Each row comes from the steps of one walk. Every step used is in the known rows, and no mark comes twice. Write the walk behind each row, first mark first.
Known rows:
C > N > B > F > J: -.20; -.10; -.10; .16; .07; .24; -.04; .08; .23; .06; .02; .15; -.16; .43; .29; .33; -.26; -.23; .12; -.24; .16; -.15; .09; -.11
C > N > B > F > A > J > K: -.12; -.09; .02; .32; -.08; -.04; -.03; .10; -.03; -.04; .04; .12; -.06; .47; .21; .29; .12; -.06; -.06; -.19; .19; -.11; .11; .18
N > F > K: -.17; .02; .43; .09; -.32; .10; .33; .01; .06; -.48; -.05; .03; -.26; -.21; -.15; .05; -.25; .62; .05; .50; .39; .03; -.55; -.08
A > B > F > J > K: -.50; .14; -.28; -.17; .19; .31; -.42; .12; -.06; -.32; -.37; .23; -.11; -.06; .14; -.27; .38; -.16; .12; .22; -.29; -.28; .04; .41
B > C > N: .14; -.16; .14; -.35; -.22; .16; .20; -.12; -.17; .38; -.02; -.05; -.02; .11; .06; -.32; -.03; .06; .13; -.45; .11; .32; .11; -.12
N > B > A > J: -.13; .23; -.27; .28; .22; -.21; .04; -.11; -.03; -.14; .12; -.02; -.28; -.20; .06; .15; -.05; -.22; .02; -.33; -.14; -.27; .09; .23
F > B > C > N: .20; .08; .17; .04; .10; -.05; .02; .22; -.11; .16; .17; .25; .13; .12; .09; -.46; .12; -.02; .06; -.43; .18; .32; .28; -.40
A > B: -.23; .24; .01; -.22; .17; .06; -.20; .08; -.02; -.14; -.33; -.23; -.02; -.41; .01; -.33; .17; -.16; -.11; .01; -.19; .02; -.04; .16
C > N > B > A > J > K: -.22; .06; -.16; .11; .00; -.13; -.03; .03; -.15; -.01; .23; -.26; .02; .07; .28; .21; .07; -.23; -.13; -.22; -.28; .01; .33; .23
F > B > C: .19; .19; .09; .01; .16; -.04; .06; .15; -.12; .02; .04; .41; .00; -.16; -.06; -.53; .14; .07; .22; -.40; .28; .12; .07; -.35
B > N: .12; -.06; -.32; -.39; -.07; .07; -.04; .28; .16; .36; -.17; -.07; .03; -.37; .01; .25; -.12; -.04; .14; .17; .41; -.25; -.14; -.13
B > F: -.15; .01; .15; -.30; -.16; .29; -.19; .14; .13; -.10; -.15; .39; -.24; -.13; .08; .01; .00; .42; .31; -.08; .28; -.12; -.35; -.06
B > C > N > F: .22; -.08; .29; -.21; -.32; .20; .36; -.31; -.05; .26; .13; -.14; -.06; .19; -.16; -.19; -.03; .23; .08; -.11; .13; .34; -.02; -.04
N > B: -.13; .20; -.06; .15; .19; .10; .22; -.07; .20; -.06; -.17; .01; -.30; -.37; -.03; .17; -.20; -.09; .24; -.33; .38; -.29; -.31; -.02
A > B > C: -.04; .17; -.02; -.30; .12; .10; -.05; -.18; -.20; .04; -.29; -.06; -.17; -.27; -.04; -.67; .36; -.14; -.04; -.24; -.12; .13; .12; .31
F > A: -.04; -.10; .08; .18; -.06; -.33; .00; .41; .06; -.19; -.41; .30; .34; -.11; -.10; -.15; -.29; .14; .27; -.21; .15; .11; -.30; -.18
J > A > B > N > F > K: .15; -.17; -.06; -.16; .21; -.18; -.27; .00; -.06; -.02; .02; -.08; -.25; -.29; .10; .06; .12; -.03; -.38; .65; -.01; -.07; .04; .29
N > C: -.35; .07; -.15; -.12; -.26; .43; .32; -.43; .33; -.27; -.03; .05; .20; -.25; -.27; .20; -.17; .44; .35; -.20; .05; -.40; -.51; -.34
C > N > B: -.09; .00; .10; .07; .01; .08; .12; .05; .17; .15; .05; -.23; -.04; .05; .19; .26; -.26; -.19; -.02; -.31; .19; .05; .03; -.15
A > J > K: -.15; .15; -.11; -.16; -.21; .13; .06; -.11; -.38; .01; -.11; -.39; -.02; -.33; -.18; .24; .30; .01; -.03; .14; -.13; -.30; -.29; .16
J > A > B > N: .21; -.10; -.25; -.35; .34; -.16; -.40; .03; -.04; .29; -.06; -.18; -.08; -.41; .13; .06; .15; -.31; -.28; .33; -.16; -.08; .17; .23

Write each row's walk:
-.11; -.07; .03; .12; -.20; -.06; -.22; .22; -.15; -.24; -.23; .51; .00; .20; -.02; .02; .25; .36; .18; .00; .15; -.19; -.26; .20 : B > F > A > J > K
-.05; -.06; -.50; -.28; -.19; .30; .19; -.15; .39; .15; -.02; .05; .20; -.21; -.16; .40; -.09; .21; .24; .07; .34; -.54; -.26; -.23 : B > N > C
.22; -.16; .04; -.33; .23; -.11; -.26; -.23; -.27; .27; .04; -.18; -.12; -.11; .17; -.31; .21; -.25; -.30; -.07; -.36; .27; .30; .22 : J > A > B > C > N
-.08; -.12; .13; .28; .00; -.06; -.04; .22; .22; -.02; .00; .28; -.04; .43; .26; .17; -.17; .00; .06; -.35; .31; .05; .08; -.05 : C > N > B > F > A
-.09; .02; -.09; .18; .04; -.17; .00; .02; -.01; .08; .27; -.26; -.03; .19; .27; .24; -.16; -.27; -.17; -.33; -.23; .05; .36; .05 : C > N > B > A > J
.05; .16; -.35; .08; .10; .07; .02; .18; .33; -.04; .18; .33; .30; -.16; -.10; .13; .04; .10; .15; .02; .37; -.39; .00; -.51 : F > B > N > C
-.08; -.10; .11; .07; -.20; .22; .20; .00; .23; .03; .09; -.36; .24; .32; -.09; .39; -.44; -.05; .02; .34; -.16; .13; -.07; -.27 : C > N > F > J
.01; -.06; .03; -.29; .28; -.03; -.50; -.06; -.07; -.02; -.03; .12; -.27; -.27; .19; -.10; .22; -.01; -.20; .17; -.24; -.02; .00; .28 : J > A > B > F
-.03; .06; .06; -.27; .06; .09; -.06; -.12; -.19; .16; -.15; -.21; -.05; .02; .10; -.59; .30; -.23; -.17; -.26; -.21; .29; .35; .25 : A > B > C > N
.25; .30; .33; .20; -.05; .06; .33; -.13; .08; -.18; .20; .16; -.06; -.10; -.39; -.20; .05; .36; .15; .22; .26; .13; -.19; -.18 : N > F > B > C
.22; -.13; .18; .06; -.38; -.02; .36; -.26; -.31; .13; .09; -.12; .09; .39; -.23; -.14; .23; .17; -.01; -.01; -.01; .25; .06; .20 : B > C > N > F > A > J > K
.00; -.11; .09; .39; -.04; -.07; .00; .07; .08; .04; .09; .13; -.09; .58; .20; .31; -.09; -.13; -.11; -.31; .21; -.04; .11; -.01 : C > N > B > F > A > J
.15; -.23; .22; -.14; .11; -.13; -.11; -.28; -.28; .00; .13; -.08; -.27; .01; .15; -.30; .18; .01; -.40; .25; -.19; .31; .20; .30 : J > A > B > C > N > F > K
-.12; -.04; .14; .05; -.02; .20; -.02; .07; .21; .09; .08; .07; -.21; .25; .29; .25; -.13; -.03; .04; -.30; .30; -.03; .03; -.06 : C > N > B > F
-.10; -.05; -.35; .23; .08; -.26; -.12; .21; .22; -.22; -.35; .27; .40; .06; -.12; -.19; .08; -.04; .00; .02; .04; -.17; .05; .10 : F > A > B > N > C
-.03; .18; .21; .19; -.15; -.15; .02; .13; -.09; -.17; .50; -.29; .30; .20; .00; .15; .14; .13; -.25; .38; -.37; .26; .28; -.02 : C > N > F > B > A > J > K
.20; -.09; -.02; -.33; .30; -.08; -.23; -.29; -.28; .18; -.07; -.07; -.22; -.35; .05; -.37; .23; -.18; -.17; -.04; -.30; .13; .12; .29 : J > A > B > C
.04; -.20; .10; .04; -.08; .12; .10; -.07; .16; .09; .21; -.34; .18; .29; -.04; .47; -.44; -.09; -.08; .42; -.26; .15; -.02; -.23 : C > N > F > J > A
.22; .05; -.12; -.20; -.20; .12; .19; .07; .30; .22; .00; -.18; -.02; -.27; -.27; .42; -.12; .19; .07; .61; .40; -.22; -.26; -.03 : B > N > F
-.01; .29; -.08; .22; .24; -.39; -.26; .38; -.16; -.24; .31; .18; .17; -.16; .09; -.20; .10; -.07; -.07; -.14; -.32; .05; .30; -.22 : F > B > A > J
.06; -.10; .40; .22; -.29; -.14; .19; .16; .22; -.08; .04; -.17; .37; .30; -.15; .18; -.33; .23; -.06; .22; .02; .37; -.12; -.17 : C > N > F > A
-.02; -.27; -.40; -.12; .37; .05; -.25; -.14; -.17; .19; -.13; -.05; .02; .21; .17; -.08; -.14; -.62; -.03; .02; -.52; -.01; .32; .02 : F > J > A > B > C > N
.11; -.02; -.10; .07; .16; .14; .14; -.44; .02; -.09; .01; -.09; -.14; .05; -.34; .05; -.10; -.12; .04; .53; -.34; -.07; -.12; .16 : N > F > J > A > B > C
.09; -.07; .00; .36; -.09; -.38; .05; .21; -.13; -.08; -.27; .06; .27; .13; -.21; .05; -.16; -.01; .00; -.16; .01; -.05; -.22; -.13 : F > A > J
.18; .09; .27; .47; -.26; -.22; .31; -.09; .08; -.27; -.04; -.10; .14; .15; -.53; .26; -.18; .30; -.05; .41; .04; .00; -.42; -.02 : N > F > A > J
.26; -.26; .07; -.13; -.10; .16; .25; -.38; -.11; .32; .17; -.09; -.06; .35; -.10; -.03; -.17; -.03; .08; .03; -.13; .24; .10; -.07 : B > C > N > F > J > A
-.14; .33; -.16; .17; .18; -.36; -.28; .37; -.29; -.33; .26; .20; .21; -.28; .11; -.24; .32; -.02; -.02; -.04; -.38; -.01; .31; -.04 : F > B > A > J > K
